Each row was made from one walk, in order. Every step used is in the known rows, and no mark comes twice. Write each row's walk.
Known rows:
e-t: +0.26,-0.61,+2.14,+0.50,+0.19,-1.95,+2.31,+1.19,-0.26,-0.35,-1.39,-1.58,+0.78,-1.12,-0.88,-0.57,+1.18,-1.44,-1.24,+0.94,-0.26
e-t-k-h: +0.40,-0.59,+2.90,+0.59,+2.49,-0.75,+0.50,+4.52,-0.11,+2.41,-2.13,-1.35,-0.26,-0.57,-1.90,-1.33,-0.17,-0.66,+0.27,+0.36,+0.37
u-k-t-e: -0.05,+0.06,-1.07,+0.60,-0.23,-1.10,-1.39,-3.71,-1.27,-0.36,-1.72,-0.96,+1.67,-0.31,-1.81,-0.96,+1.10,+1.05,+2.47,-0.55,+0.76
k-t-r: +0.54,+3.14,+0.01,-0.32,+0.22,+0.69,+1.36,-2.32,+0.16,-0.84,-0.69,-2.01,-0.02,-0.53,+0.39,-1.36,+0.97,-1.02,-1.20,+0.12,+1.46
j-h: -0.19,-1.40,+0.65,+1.38,+3.41,-0.58,+4.37,+1.42,-0.55,-0.85,-0.78,-0.86,-1.05,+0.59,+0.69,-0.35,-1.89,+0.26,-0.09,+1.61,+0.06
u-k-h-j-p-r: +0.03,-0.34,-1.35,+0.84,-1.87,+2.14,-1.28,-0.57,-2.40,-0.31,+3.05,+1.11,-1.71,+0.87,+0.20,+0.26,+0.50,-0.28,-0.90,-2.26,-1.24
j-p: +0.18,-0.78,-0.57,-0.32,-2.87,-0.21,-0.40,+0.39,-0.32,-0.81,+1.81,-0.86,+1.44,+0.37,-1.03,+0.89,-0.87,-0.40,-2.59,-0.34,-0.54
t-k: +1.12,-1.18,+1.59,+0.90,+0.98,-0.61,-3.11,+5.94,-0.42,+0.49,-1.74,-0.99,+1.83,+0.56,-1.10,-0.48,+0.07,+0.24,+0.70,+0.67,-0.39
u-k-t-r-p: +0.62,+2.45,+0.03,-0.81,-1.48,+0.88,-1.50,-1.76,+0.70,-1.42,+0.12,-1.09,+0.52,-0.78,+0.60,+0.14,+1.85,-0.65,+0.47,+0.52,+0.02
k-h: -0.26,-0.01,+1.44,-0.34,+3.12,-0.09,+2.50,+0.92,-0.81,+1.36,-0.67,-1.47,-0.37,-0.72,-2.56,-0.83,-1.99,-0.43,-1.60,+1.15,+0.47
h-j-p: +0.36,-2.29,-2.41,-0.09,-3.25,+0.17,+0.00,+0.04,-0.70,-0.61,+4.04,+0.96,-1.47,+0.64,+1.42,+1.33,-1.04,+0.48,-2.72,+0.00,-1.27
h-k-t-e: +0.11,-0.29,-0.01,-0.54,-0.04,-1.10,+0.39,-2.02,-1.41,+0.87,-2.30,+0.77,+2.06,-0.20,-0.53,-1.01,+0.37,+1.77,+1.59,-0.13,+1.09
u-k-h-j-p-r-t-e: -0.99,-0.21,-0.36,+0.31,-0.97,-0.20,-1.69,-4.98,+0.26,+0.56,+0.35,+1.64,-0.58,+0.44,+0.29,+0.95,+1.15,+1.40,+2.62,-1.75,-0.75
h-j-p-r: -0.07,-0.36,-1.49,+0.19,-2.58,+1.66,-0.36,-0.76,-2.23,-0.91,+3.53,+1.14,-1.07,+0.91,+0.75,+0.51,+0.57,-0.26,-1.93,-1.39,-1.03
u-k-t: +0.30,+0.08,-2.22,+0.95,-1.01,-0.03,-0.48,+0.95,+0.20,-1.79,-1.92,-1.51,+0.93,-0.64,-1.59,-0.76,+0.51,-0.78,+0.05,-0.09,+0.37
k-h-j-p-r-t-e: -1.35,+0.06,-0.14,-0.55,-0.61,-0.36,+0.22,-5.35,+0.42,+1.03,+0.79,+1.54,-0.77,+0.30,+0.26,+0.89,+0.39,+1.30,+1.56,-0.94,-0.10
p-r-t-e: -1.14,+0.92,+1.46,-0.35,+0.68,-1.23,-0.46,-4.42,+0.36,-0.15,-1.84,+0.31,+1.84,-0.04,-0.84,+0.39,+1.29,+0.80,+2.25,-0.21,+0.15
j-p-r-t-k-u: +0.27,+0.66,-1.73,-0.06,-0.42,+0.70,-2.46,+2.15,+0.66,-1.53,+0.39,+0.10,+2.00,+0.40,+0.06,+0.07,-0.83,-1.40,+0.34,-0.97,+0.69
k-h-j-p-r: -0.36,-0.14,-1.21,-0.01,-1.52,+1.98,+0.52,-0.96,-2.25,+0.14,+3.45,+1.07,-1.90,+0.72,+0.26,+0.07,-0.14,-0.34,-1.97,-1.50,-0.65
r-t-k-h: -0.22,-0.24,+1.86,+0.08,+2.53,-0.43,-0.28,+4.36,+2.27,+1.84,-2.77,-0.59,+0.04,-0.31,-1.63,-0.11,-1.24,-0.13,+0.54,+0.79,+0.18

Which walk is each row?
+0.08,-0.93,-0.39,+0.66,-2.07,+0.40,-3.40,+4.15,+2.06,-0.14,-0.27,+1.53,-0.09,+1.10,+1.45,+1.18,+1.07,+0.17,+0.95,-0.72,-1.14 -> h-j-p-r-t-k
+0.99,+2.24,+3.25,+0.34,+0.61,-0.70,+1.31,-1.68,-0.39,-0.15,-0.77,-2.08,+0.02,-0.68,+0.88,-1.05,+2.37,-1.33,-0.77,+0.00,+0.20 -> e-t-r
-0.10,-2.11,-1.74,-0.09,-2.46,+0.32,-0.62,+1.81,+1.77,+1.03,+2.41,+1.46,-2.22,+0.70,+1.39,+1.47,-1.28,+0.62,-1.38,-0.36,-0.96 -> r-t-k-h-j-p
+0.01,-2.12,-0.65,+0.49,+1.70,-0.04,+0.36,+3.18,+1.27,+1.64,+0.47,+1.41,-3.38,+0.02,+1.46,+0.40,-1.32,+1.04,+0.02,+1.35,-0.76 -> r-t-k-h-j
+0.97,-1.01,-0.73,+0.48,+3.35,+0.27,+2.89,+2.54,-2.09,-1.20,-0.42,+1.14,+0.84,+0.32,+1.81,-0.98,-2.96,+0.13,-0.09,+0.50,+0.73 -> j-h-k-u
-0.47,+0.43,+1.31,-0.04,+0.43,+0.74,-1.15,+3.31,+1.71,+1.68,-1.36,-0.08,+0.18,+0.32,-1.48,+0.10,-0.54,-0.60,+0.19,-0.84,+0.06 -> j-p-r-t-k-h
+0.61,+2.00,+1.92,-1.45,-0.13,+0.37,-0.73,-1.53,+0.08,-0.72,+1.00,-0.94,+0.64,-0.61,+0.69,+0.49,+1.09,-0.41,-0.47,+1.50,-0.43 -> t-r-p
+0.48,-0.23,-2.84,+0.13,-0.66,+0.91,-2.19,+1.87,+0.46,-1.34,+1.82,+1.26,+0.14,+0.55,+1.61,+0.32,-0.89,-0.68,+0.29,-0.78,+0.29 -> h-j-p-r-t-k-u
+0.58,+0.08,-1.16,+0.02,+1.70,-0.43,-1.60,+3.13,+1.15,-1.25,-1.06,-0.53,+1.98,-0.21,-0.06,-0.22,-1.47,-0.95,+0.64,+0.60,+0.80 -> r-t-k-u
+0.58,+1.93,+2.77,-1.15,-0.70,-0.42,+0.29,-1.57,+0.49,-0.49,+0.46,-1.15,+0.41,-1.11,+1.11,+0.29,+2.32,-0.99,-0.30,+1.22,-0.35 -> e-t-r-p
-0.19,-0.81,+0.00,+0.17,+1.12,-1.04,+2.29,-1.97,-1.26,+0.72,-2.42,+0.99,+0.96,+0.29,+0.51,-1.15,-0.22,+2.04,+2.29,-0.05,+1.24 -> j-h-k-t-e
+0.03,-1.95,-1.06,+0.08,+2.19,+0.25,+2.59,+0.53,-1.20,+1.19,+2.07,+0.77,-3.71,-0.37,+0.75,-0.21,-1.91,+0.74,-1.69,+1.56,-0.57 -> k-h-j
+0.23,+2.69,+0.19,-1.66,-1.05,+0.76,+0.39,-2.09,+0.87,-1.00,+0.48,-1.07,+0.35,-0.92,+0.70,+0.05,+1.19,-0.79,-0.61,+1.37,+0.62 -> k-t-r-p
-1.38,+0.35,-1.02,-0.47,-1.62,+0.84,+1.16,-1.07,+2.36,-0.47,+0.85,+1.44,-1.44,+0.10,+0.79,+1.51,-0.21,-0.62,-1.21,-0.60,-0.64 -> k-h-j-p-r-t
-0.45,+0.56,+2.03,+0.22,+2.40,+0.43,-0.61,+3.80,+1.55,+1.70,-2.61,-0.29,+0.02,-0.11,-1.69,-0.36,-0.47,-0.48,+0.80,-0.04,+0.26 -> p-r-t-k-h
-1.08,-0.22,-0.49,-0.29,-1.64,-0.74,-0.74,-5.19,+0.39,-0.03,+0.82,+1.67,+0.05,+0.52,+0.84,+1.20,+1.23,+1.37,+1.63,-0.85,-0.45 -> h-j-p-r-t-e
-0.49,+0.29,-0.74,-0.51,+0.30,-1.23,+0.97,-4.15,-1.11,+0.13,-1.19,-1.04,+1.49,-0.53,-1.75,-1.11,+0.31,+0.95,+1.16,+0.33,+1.54 -> k-t-e
